Each row was made from one path, in order. Every step used is in the known rows, and no mark comes twice. Write each row's path.
Known rows
D K L F X J E: [ 0.22 -0.07 -0.05 -0.01 -0.09  0.08 -0.14 -0.05 -0.09 -0.06  0.00 -0.04
 -0.10 -0.23  0.05 -0.09  0.02 -0.22 -0.13 -0.01 -0.08 -0.11 -0.08]
L F X J E: [ 0.14 -0.09 -0.15 -0.13  0.13  0.05 -0.18 -0.05 -0.07  0.16 -0.05 -0.05
 -0.18 -0.16 -0.10  0.19 -0.19 -0.30 -0.03 -0.05 -0.15  0.02 -0.23]
F X J D K V: [ 0.32 -0.28 -0.17  0.05 -0.10  0.00  0.04 -0.10 -0.09  0.05  0.02 -0.06
 -0.15 -0.18  0.02  0.04  0.03 -0.18 -0.28  0.05 -0.02  0.02 -0.09]
F X J E B L: [ 0.38 -0.18 -0.24 -0.06  0.22 -0.04 -0.10 -0.08 -0.16  0.05 -0.06 -0.07
 -0.06 -0.19 -0.05  0.13 -0.07 -0.35  0.00 -0.07 -0.18  0.08 -0.10]
X F L B E J D K V: [ 0.12 -0.24 -0.01 -0.04 -0.48  0.04 -0.20 -0.07 -0.22  0.04 -0.02 -0.01
  0.18 -0.06 -0.17  0.14  0.08  0.20 -0.25 -0.13 -0.28  0.00  0.03]
L F X J D: [ 0.27 -0.14 -0.17 -0.10  0.05  0.06 -0.10 -0.08 -0.09  0.25  0.00 -0.03
 -0.15 -0.17 -0.13  0.17 -0.21 -0.27 -0.13  0.01 -0.14  0.01 -0.18]
F L B E J D K: [ 0.32 -0.13 -0.04  0.00 -0.13 -0.03 -0.12 -0.06 -0.30  0.11 -0.03 -0.04
  0.22 -0.10 -0.10  0.13 -0.10  0.12 -0.29 -0.05 -0.21  0.00 -0.07]
X F L B E J D K: [ 0.25 -0.24 -0.05 -0.06 -0.43  0.08 -0.17 -0.07 -0.23  0.08 -0.01  0.02
  0.19 -0.06 -0.16  0.16  0.03  0.16 -0.18 -0.13 -0.31 -0.02  0.05]
D K L B E: [ 0.30 -0.01  0.01  0.12 -0.26  0.06 -0.17 -0.06 -0.15 -0.07 -0.02 -0.06
  0.08 -0.21  0.10 -0.19  0.20  0.01 -0.28  0.05 -0.10 -0.12  0.00]
J D K L F X: [ 0.12 -0.17 -0.07  0.04 -0.16  0.07  0.00 -0.08 -0.17  0.24  0.04  0.09
 -0.03 -0.16 -0.04 -0.09 -0.15 -0.18 -0.29  0.08 -0.02 -0.07 -0.02]
K D J E B L: [-0.11 -0.05  0.00  0.00 -0.11 -0.02 -0.19 -0.03 -0.08  0.05 -0.05 -0.03
  0.10 -0.25  0.01  0.13 -0.22 -0.25  0.17 -0.06  0.07  0.09 -0.08]
K D J X: [ 0.04 -0.09  0.01  0.10 -0.07  0.03 -0.12 -0.04  0.07  0.22  0.03 -0.02
  0.02 -0.24  0.08  0.07 -0.10 -0.20 -0.04  0.09  0.09  0.08 -0.11]
F X J D K L B: [ 0.67 -0.17 -0.20  0.10 -0.02  0.04 -0.01 -0.12 -0.15  0.20 -0.01 -0.08
 -0.10 -0.25  0.03  0.05  0.00 -0.21 -0.28  0.06 -0.17 -0.01 -0.04]
E B: [ 0.16 -0.02 -0.04 -0.07 -0.11 -0.02 -0.02 -0.08 -0.08  0.01  0.02  0.02
  0.10 -0.17 -0.02  0.00  0.11  0.07  0.08  0.01 -0.12 -0.04 -0.10]
B E J: [ 0.01 -0.13  0.07 -0.11 -0.09 -0.03 -0.21 -0.04 -0.14 -0.12 -0.05 -0.02
  0.13 -0.05 -0.02  0.07  0.06  0.00 -0.06 -0.01 -0.13  0.01 -0.20]
F L B E J D: [ 0.35 -0.10 -0.04 -0.04  0.00 -0.06 -0.12 -0.06 -0.29  0.22 -0.06 -0.04
  0.21 -0.08 -0.16  0.19 -0.17  0.09 -0.22 -0.04 -0.26  0.06 -0.10]
D K L: [ 0.17 -0.07  0.04  0.04 -0.16  0.06  0.00 -0.06 -0.06 -0.12  0.06  0.01
  0.04 -0.19  0.13 -0.26  0.18 -0.06 -0.13  0.08  0.02 -0.15  0.01]
E B L F X: [ 0.17 -0.04 -0.15 -0.13  0.12 -0.02 -0.19 -0.06 -0.20  0.08  0.01  0.01
  0.12 -0.21 -0.18  0.05 -0.08 -0.24 -0.06 -0.05 -0.20  0.01 -0.08]
E J X F L B: [ 0.21 -0.18  0.00 -0.08  0.05  0.02 -0.16 -0.06 -0.08  0.21  0.01  0.00
  0.18 -0.11 -0.08  0.18  0.06  0.01 -0.16 -0.04 -0.34 -0.01 -0.10]
D J X F L: [ 0.26 -0.23 -0.08 -0.03  0.08  0.08 -0.10 -0.05  0.00  0.30  0.03  0.05
  0.03 -0.16 -0.04  0.12  0.07 -0.14  0.03  0.01 -0.25  0.09 -0.03]
L F X: [ 0.09 -0.04 -0.13 -0.12  0.13  0.05 -0.13 -0.05 -0.06  0.24  0.04  0.03
 -0.10 -0.14 -0.13  0.09 -0.13 -0.21 -0.16  0.02 -0.09  0.01 -0.21]
D J E: [-0.11 -0.11 -0.03 -0.07  0.11  0.03 -0.07 -0.03 -0.04  0.11 -0.08  0.03
 -0.08 -0.16  0.08  0.13 -0.07 -0.21  0.26 -0.02 -0.05  0.07 -0.18]
L B E J D K: [ 0.15 -0.10 -0.02  0.06 -0.28  0.03 -0.23 -0.07 -0.24  0.02 -0.10 -0.05
  0.14 -0.14  0.02  0.11  0.04  0.07 -0.30 -0.01 -0.20 -0.05 -0.14]

Which path is each row?
[ 0.07 -0.03 -0.08 -0.15  0.05 -0.01 -0.20 -0.06 -0.19  0.01 -0.02  0.00
  0.16 -0.20 -0.16  0.03 -0.08 -0.18  0.04 -0.06 -0.19 -0.03 -0.06] -> E B L F
[ 0.07 -0.17 -0.20 -0.15  0.31  0.00 -0.24 -0.04 -0.19  0.08 -0.08 -0.05
 -0.04 -0.15 -0.15  0.11 -0.28 -0.55 -0.06 -0.09 -0.15  0.05 -0.09] -> B L F X J E
[-0.08 -0.11 -0.09 -0.15  0.20  0.01 -0.19 -0.03 -0.15  0.06 -0.04 -0.01
  0.08 -0.13 -0.13 -0.01 -0.20 -0.41 -0.05 -0.03 -0.08 -0.02 -0.05] -> B L F
[ 0.29 -0.08 -0.15 -0.12  0.10  0.06 -0.14 -0.07 -0.04  0.14  0.01 -0.07
 -0.15 -0.19 -0.10  0.15 -0.09 -0.25 -0.08  0.00 -0.15  0.00 -0.20] -> L F X J
[ 0.33 -0.15 -0.10 -0.07 -0.26  0.06 -0.18 -0.07 -0.17  0.17 -0.03 -0.02
  0.14 -0.05 -0.18  0.14  0.06  0.14 -0.10 -0.12 -0.32  0.04  0.05] -> X F L B E
[ 0.40 -0.14 -0.21 -0.05  0.12 -0.02 -0.06 -0.08 -0.10  0.08 -0.04 -0.06
 -0.12 -0.18 -0.01  0.16 -0.01 -0.20  0.03 -0.04 -0.16  0.06 -0.16] -> F X J E B
[ 0.23 -0.16 -0.20 -0.13  0.29  0.01 -0.20 -0.06 -0.16  0.07 -0.03 -0.07
 -0.01 -0.18 -0.14  0.07 -0.19 -0.50 -0.11 -0.04 -0.15  0.03 -0.07] -> B L F X J
[ 0.35 -0.19 -0.11  0.03  0.00  0.08 -0.25 -0.05 -0.09  0.34 -0.03  0.00
  0.07 -0.17 -0.07  0.18  0.08 -0.07 -0.09 -0.02 -0.36  0.12 -0.05] -> D J X F L B E
[ 0.15 -0.17 -0.06  0.02  0.21  0.05 -0.07 -0.05  0.03  0.27  0.01  0.04
 -0.03 -0.20  0.08  0.05  0.06 -0.23  0.00  0.10 -0.12  0.07 -0.14] -> D J X
[ 0.06 -0.13 -0.17 -0.13  0.31  0.00 -0.19 -0.04 -0.18  0.15 -0.01  0.00
  0.02 -0.14 -0.16  0.02 -0.21 -0.47 -0.17 -0.02 -0.10  0.04 -0.07] -> B L F X
[ 0.35 -0.07 -0.17 -0.13  0.11 -0.01 -0.21 -0.08 -0.18  0.00 -0.01 -0.06
  0.08 -0.25 -0.16  0.10 -0.05 -0.26  0.00 -0.06 -0.25  0.00 -0.08] -> E B L F X J
[ 0.36 -0.18 -0.11  0.02  0.07  0.08 -0.16 -0.06 -0.04  0.37  0.00  0.01
  0.05 -0.20 -0.04  0.17  0.07 -0.10 -0.04  0.00 -0.33  0.09 -0.04] -> D J X F L B
[-0.07 -0.27 -0.06  0.04 -0.30  0.06  0.10 -0.07 -0.14  0.08  0.02  0.10
  0.00 -0.10  0.06 -0.08 -0.08 -0.07 -0.19  0.06  0.08 -0.10 -0.02] -> J D K
[-0.17 -0.11 -0.09 -0.11  0.09 -0.05 -0.15 -0.03 -0.20  0.02 -0.12  0.04
  0.09 -0.10 -0.06  0.05 -0.15 -0.22  0.14 -0.12 -0.11  0.03 -0.07] -> J E B L
[-0.06 -0.24  0.05 -0.04 -0.29  0.01 -0.17 -0.05 -0.21 -0.11 -0.04  0.03
  0.12 -0.05 -0.01  0.03  0.00  0.00 -0.18 -0.01 -0.08 -0.03 -0.14] -> B E J D K
[-0.02 -0.21  0.05 -0.09 -0.16 -0.03 -0.16 -0.06 -0.20  0.02 -0.07  0.03
  0.13 -0.03 -0.07  0.10 -0.08 -0.02 -0.11  0.00 -0.13  0.03 -0.17] -> B E J D
[ 0.33 -0.13 -0.11 -0.08 -0.19  0.06 -0.09 -0.08 -0.11  0.21  0.01 -0.01
  0.11 -0.08 -0.15  0.13  0.05  0.11 -0.05 -0.10 -0.29  0.00  0.06] -> X F L B
[ 0.07 -0.19  0.10 -0.03 -0.24 -0.01 -0.18 -0.06 -0.22 -0.06 -0.04  0.02
  0.14 -0.09 -0.02 -0.02  0.00 -0.02 -0.19  0.02 -0.12 -0.03 -0.10] -> B E J D K L
[ 0.41 -0.04 -0.08 -0.01  0.03 -0.05 -0.14 -0.05 -0.23  0.19 -0.04 -0.07
  0.16 -0.09 -0.12  0.11 -0.08  0.09 -0.20 -0.03 -0.22  0.06 -0.07] -> F L B E
[ 0.35 -0.20 -0.05 -0.01 -0.22  0.08 -0.03 -0.10 -0.10  0.00 -0.03 -0.07
 -0.07 -0.22  0.02  0.00 -0.08 -0.18 -0.05  0.04 -0.11 -0.11 -0.03] -> X J D K L F
[ 0.39 -0.08 -0.04 -0.01  0.13 -0.06 -0.20 -0.04 -0.22  0.24 -0.05 -0.06
  0.22 -0.10 -0.12  0.16 -0.07  0.06 -0.28 -0.03 -0.31  0.06 -0.12] -> F L B E J X
[-0.18  0.00  0.01 -0.04 -0.11  0.01 -0.27 -0.03 -0.08  0.08 -0.06 -0.03
  0.07 -0.27 -0.05  0.18 -0.29 -0.28  0.17 -0.08  0.04  0.08 -0.12] -> K D J E B L F
[ 0.30 -0.24 -0.14  0.02 -0.06  0.05 -0.23 -0.05 -0.12  0.38 -0.03  0.02
  0.12 -0.04 -0.14  0.09  0.03 -0.01 -0.30 -0.05 -0.35  0.07  0.02] -> J X F L B E
[ 0.31 -0.14 -0.04 -0.12 -0.24  0.04 -0.21 -0.07 -0.17  0.10 -0.02 -0.03
  0.19 -0.06 -0.18  0.19  0.07  0.16 -0.07 -0.13 -0.36  0.02  0.00] -> X F L B E J
[-0.22 -0.27  0.00  0.06 -0.36  0.01  0.07 -0.06 -0.12  0.02  0.01  0.06
 -0.01 -0.09  0.05 -0.10 -0.03 -0.02 -0.28  0.06  0.12 -0.07 -0.04] -> J D K V
[ 0.38 -0.04 -0.02 -0.06  0.06 -0.06 -0.16 -0.05 -0.24  0.12 -0.05 -0.08
  0.22 -0.10 -0.12  0.17 -0.07  0.11 -0.18 -0.05 -0.26  0.04 -0.12] -> F L B E J
[ 0.29 -0.16 -0.19 -0.07 -0.08  0.02 -0.16 -0.09 -0.25 -0.02 -0.01 -0.02
  0.08 -0.25 -0.14  0.06 -0.09 -0.25 -0.11 -0.06 -0.20 -0.04 -0.03] -> E B L F X J D K
[ 0.13 -0.24  0.02 -0.11 -0.08 -0.01 -0.27 -0.03 -0.15  0.07 -0.03  0.02
  0.19 -0.01 -0.13  0.12  0.05  0.01 -0.17 -0.06 -0.29  0.07 -0.11] -> B E J X F L
[ 0.33 -0.18 -0.20 -0.05  0.18  0.00 -0.03 -0.07 -0.07  0.11 -0.05 -0.06
 -0.17 -0.14  0.02  0.13 -0.06 -0.28 -0.02 -0.03 -0.10  0.07 -0.16] -> F X J E
